Each row comes from the steps of one path. Every step used is in the known rows, and no mark comes twice. Write the path behind each row, first mark first.
Known rows
x, e, k, c, f: [ 0.88  2.28  2.34  3.86  0.15  0.39  0.42  4.45  2.07  1.85 -2.30  1.71
 -2.08  5.15  4.62 -2.03 -0.67  0.88  1.23  3.14 -1.67]
e, k: [ 1.82  0.49  0.08  0.67 -1.80 -3.29 -1.36  2.69  2.49 -0.34 -1.51  0.06
 -0.89  2.43  4.01  1.32 -0.64 -0.71 -1.88  2.27 -1.51]
m, e, k, c, v: [ 2.19  1.68 -0.63  0.65  1.12 -2.98 -1.32  4.21  4.16  0.88 -3.12  1.25
 -1.02  3.33  6.58 -1.25 -0.70  2.08  1.14  2.31 -2.73]
x, e, k, c, v, n: [ 2.38  2.38  0.16 -0.86  0.25  0.94 -0.48  4.51  3.15 -1.17 -5.66  3.50
  1.07  2.95  3.36 -3.90  0.20  3.59 -1.53  3.45  0.98]
c, v, e: [-0.89  0.54  2.49 -3.25 -1.21  0.54 -0.82  4.16  4.54  1.10 -3.98  0.87
  4.80  2.74 -1.27 -2.48  0.67  2.18 -1.57  1.60 -0.68]
m, e: [ 1.22 -1.55 -1.70 -1.53 -1.60  0.06 -0.86 -2.56  2.18 -0.08 -1.13 -3.56
  3.49  0.70 -0.18  0.93  2.92  1.02  2.43 -0.71  0.21]
x, e, f, c, k: [ 0.36 -0.45  3.95 -0.08 -2.97  1.28 -1.64  3.43  4.55  3.47 -5.22  0.12
 -2.52  1.67 -3.46  3.88  3.52  0.32  4.91  2.39 -1.26]
k, c: [ 0.52 -0.69 -2.85  3.87  1.31 -0.19  0.88  0.67  0.81  0.54 -2.81 -0.72
 -2.41  1.06  4.76 -0.72 -0.82 -0.52  2.77  0.87 -1.82]
c, x, e: [ 3.41  2.60  3.74 -0.28 -0.62  0.82 -0.83 -0.70  1.31  2.48 -1.91  2.44
  2.91  3.02 -2.13 -1.05  3.45  1.82  3.44  4.01  3.10]
f, c: [-2.39  0.11  0.42 -0.78 -2.99  1.85 -0.99  2.44  0.73  0.89 -1.99 -1.88
  0.38 -1.26 -2.16  1.87  1.24 -0.70  1.40  2.17 -2.12]
x, e, k: [ 3.02  1.94  1.62  0.76 -2.34 -2.38 -1.20  2.48  3.82  0.31 -2.45  0.01
  0.26  3.95  2.25  0.55  1.19 -0.53 -1.17  4.05  0.57]
k, c, v: [ 0.81  1.82 -0.06  0.83  2.52 -1.33 -0.40  3.83  2.18  1.12 -1.99  2.45
 -1.87  1.95  4.61 -2.29 -1.35  2.16  1.11  1.46 -2.10]
v, c, m, e, k: [ 1.46  0.77  1.09 -0.86 -3.28 -3.35 -3.02 -0.11  3.64  0.35 -3.45 -1.26
  1.57  2.89  4.06  2.35  1.43  0.74  1.13  2.59 -3.39]
m, e, k, c, x: [ 4.03  0.37 -0.38  1.95 -0.10 -2.76 -1.72  0.37  1.69  2.29 -4.03  1.99
  1.07  3.16  5.76  0.31  1.09  1.89  5.66  3.65 -1.68]
c, x, e, k: [ 4.10  2.50  2.71  0.46 -2.24 -2.97 -1.77  2.22  3.33  1.33 -2.86  1.73
  1.19  4.40  2.41  0.53  1.66  0.56  0.61  5.20  0.86]
c, v: [ 0.39  2.27  1.99 -1.90  1.59 -1.27 -0.96  3.45  1.56  0.66 -0.15  2.89
 -0.04  1.28  1.35 -1.90 -0.69  2.47 -0.75  0.92 -0.82]
v, e, k, c, m: [-1.31  0.33  3.07  1.69 -0.30 -3.01 -2.08  0.10  1.46  0.31 -5.14  1.29
 -0.88  1.92  6.30  0.68 -1.75  1.00  3.27  1.66 -4.52]
m, e, k, c: [ 2.30 -1.11 -3.66  3.68 -0.61 -2.69 -0.39  1.37  3.53  0.18 -4.39 -2.35
 -1.45  3.02  7.41  0.59  0.07 -0.43  2.65  2.06 -2.80]
x, e: [ 1.73  1.92  2.18  0.10 -0.84  1.45  0.13 -0.33  1.92  0.89 -1.28 -0.19
  1.39  2.25 -2.65 -0.97  2.76  0.22  0.74  2.48  3.02]
v, c, x, e: [ 3.13  3.69  3.65 -0.38 -1.23  1.98 -0.88 -0.81  1.80  3.58 -2.81  2.71
  3.32  3.39 -3.47 -1.12  4.41  1.86  3.32  5.58  2.11]
e, f, c: [-3.23 -0.86  0.95  0.21 -3.09  3.33 -0.90  2.50  3.12  1.60 -1.82 -2.00
 -1.62 -0.63 -4.44  2.72 -0.60  0.09  2.55  2.20 -1.88]
x, e, f, c: [-2.39  0.08  2.13  0.26 -3.42  4.43 -0.74  2.33  4.10  2.07 -2.47 -2.08
 -0.97  0.55 -5.73  2.16  0.72  0.22  2.90  3.45 -0.50]
x, e, f: [-0.06  0.09  2.48  1.55 -0.69  3.45  0.42 -0.27  4.81  1.79 -0.67 -0.26
 -2.11  2.54 -5.15  0.61 -0.81  1.32  2.23  1.91  2.48]

Write each row's path
[ 3.16  0.39  0.51  1.89 -0.35 -2.37 -1.59  1.75  2.25  2.63 -5.02  2.89
  1.59  3.68  5.15 -0.52  0.35  1.78  4.49  4.33 -1.73]
v, e, k, c, x
[-1.64 -1.08  2.08 -0.04 -1.54  2.43 -1.41 -2.98  4.63  1.94 -1.77 -1.41
 -0.67  1.56 -3.37  2.31 -0.66  2.63  4.52  0.38 -1.62]
v, c, m, e, f
[ 1.16  0.59  3.62  1.19 -0.50  2.96 -0.28 -0.66  4.48  2.99 -1.15  1.65
 -1.04  3.13 -4.84  0.65 -0.32  2.48  4.10  2.78  2.56]
c, x, e, f
[ 3.36  2.49  2.84  0.16 -3.18 -2.25 -2.14  3.09  3.75  1.61 -3.55  1.18
  1.30  3.95  1.69  1.15  2.14  0.30  1.07  5.77  0.04]
f, c, x, e, k
[ 2.61  0.61 -1.87  4.45 -0.25 -1.92  0.16  2.64  3.47  0.61 -4.60 -0.93
 -2.27  3.70  6.28 -0.36 -0.06 -0.84  1.87  3.68 -1.36]
x, e, k, c
[ 0.06 -1.05  0.20 -0.14 -0.70 -1.17 -1.95 -3.87  1.51  0.04 -3.35 -2.50
  1.80  0.78  3.48  1.22  1.68  1.81  5.64 -0.58 -2.46]
k, c, m, e
[ 0.41 -0.44  2.70 -0.79 -2.80 -0.46 -1.74  3.61  2.30  2.60 -4.96  0.23
 -1.53  0.37 -0.99  3.60  3.93 -0.34  3.87  1.52 -2.34]
f, c, k
[-0.67  1.58  1.39 -2.83 -1.00  3.60 -0.86  4.62  2.60 -0.75 -4.23  2.83
  1.14  0.72 -1.52 -2.29 -0.40  4.12 -1.18  2.44  0.43]
e, f, c, v, n
[-0.85  0.80  2.61  2.29  0.36 -3.52 -2.09 -0.55  0.35  0.04 -3.84  1.58
 -2.67  1.37  7.05  1.05 -2.10  0.79  3.62  1.37 -4.47]
e, k, c, m
[-1.55 -1.89  2.07  0.00 -0.99  1.59 -1.39 -2.95  4.33  1.00 -1.15 -1.54
 -1.01  1.31 -2.45  2.30 -1.29  2.65  4.64 -0.61 -0.87]
c, m, e, f
[-0.25  1.18  1.97  3.22 -0.35  0.20  0.43  5.07  2.56  1.84 -3.10  1.28
 -0.97  4.95  4.73 -2.17 -1.21  0.95  0.59  2.66 -2.82]
v, e, k, c, f
[ 1.60  0.08  1.15 -0.79 -2.74 -4.27 -2.88 -0.14  3.34 -0.52 -2.87 -1.53
  1.28  2.55  4.78  2.35  0.81  0.73  1.20  1.54 -2.53]
c, m, e, k
[-0.69  0.14  1.01 -1.29 -0.40  0.41 -0.34  4.41  5.09  1.29 -5.42  0.48
  3.68  3.35  0.99 -2.87  0.22  2.09 -0.17  1.99 -1.61]
k, c, v, e
[ 0.72  1.11  2.44 -1.02 -1.80  0.21 -2.19  0.94 -0.38  2.83 -2.34  2.45
  2.27  0.23 -0.85  1.16  1.76  1.66  4.78  3.57 -1.27]
f, c, x
[-1.16  2.27  2.22 -2.41 -0.55  0.11 -1.64  5.09  2.11  1.34 -1.42  1.64
  0.18  0.26 -0.29 -0.53  0.19  1.91  0.26  2.32 -2.29]
f, c, v
[-0.67 -1.56  3.40 -0.73 -3.60  1.17 -1.69  4.20  5.13  3.39 -6.19 -0.22
 -1.26  1.49 -3.34  3.76  2.93  0.34  4.31  1.86 -2.28]
v, e, f, c, k
[-1.24 -2.08  1.04  1.26 -0.50  1.58 -1.17 -2.82  4.54  1.30 -2.13 -1.88
 -1.77  1.68 -0.80  2.04 -1.51  2.36  5.63 -0.40 -1.43]
k, c, m, e, f
[ 2.30  1.24 -1.14 -1.37 -0.02  0.71 -0.76  3.73  3.22 -1.48 -5.59  2.20
  1.82  2.36  4.27 -3.18  0.25  3.94 -0.93  2.33  0.09]
m, e, k, c, v, n
[-0.40  0.02  3.49 -1.14 -2.56  1.88 -2.08  1.59  2.56  3.67 -3.60  2.04
  2.47  1.38 -3.23  1.27  0.82  2.44  5.35  4.03 -1.19]
v, e, f, c, x
[-2.62 -1.48  0.20 -0.48 -3.87  3.55 -1.20  1.17  4.19  1.64 -2.46 -3.72
 -0.11 -0.17 -4.46  3.16  0.76  0.66  3.80  1.80 -1.82]
m, e, f, c
[ 3.64  2.24  2.33  1.64  0.18  0.65 -0.27 -0.47  1.72  2.66 -3.31  2.21
  1.78  3.48  0.15 -1.45  2.97  1.53  4.69  4.47  2.34]
k, c, x, e
[-0.61  1.27  1.58  3.50  1.29  1.28  0.89  3.19  0.18  1.78 -1.04  1.81
 -2.22  3.14  3.59 -2.39 -1.16  1.05  1.86  1.17 -2.13]
k, c, f
[ 0.04  0.39  2.97 -0.45 -1.80  1.43 -2.02  0.99  1.38  3.40 -2.15  2.51
  0.71  0.83 -2.46  1.80  0.53  2.36  5.67  3.70 -1.04]
e, f, c, x
[-4.80 -0.05  5.70 -1.07 -2.63  1.31 -2.47  0.01  1.85  1.20 -3.85  0.31
 -0.20 -0.28 -2.01  2.50 -1.17  1.73  4.10  1.50 -3.90]
v, e, f, c, m
[-3.82  1.01  6.14 -0.47 -2.09  1.33 -2.45 -0.68  1.39  1.26 -2.90  0.74
 -1.33 -0.20 -2.15  2.48 -0.47  1.58  4.69  1.92 -2.88]
x, e, f, c, m
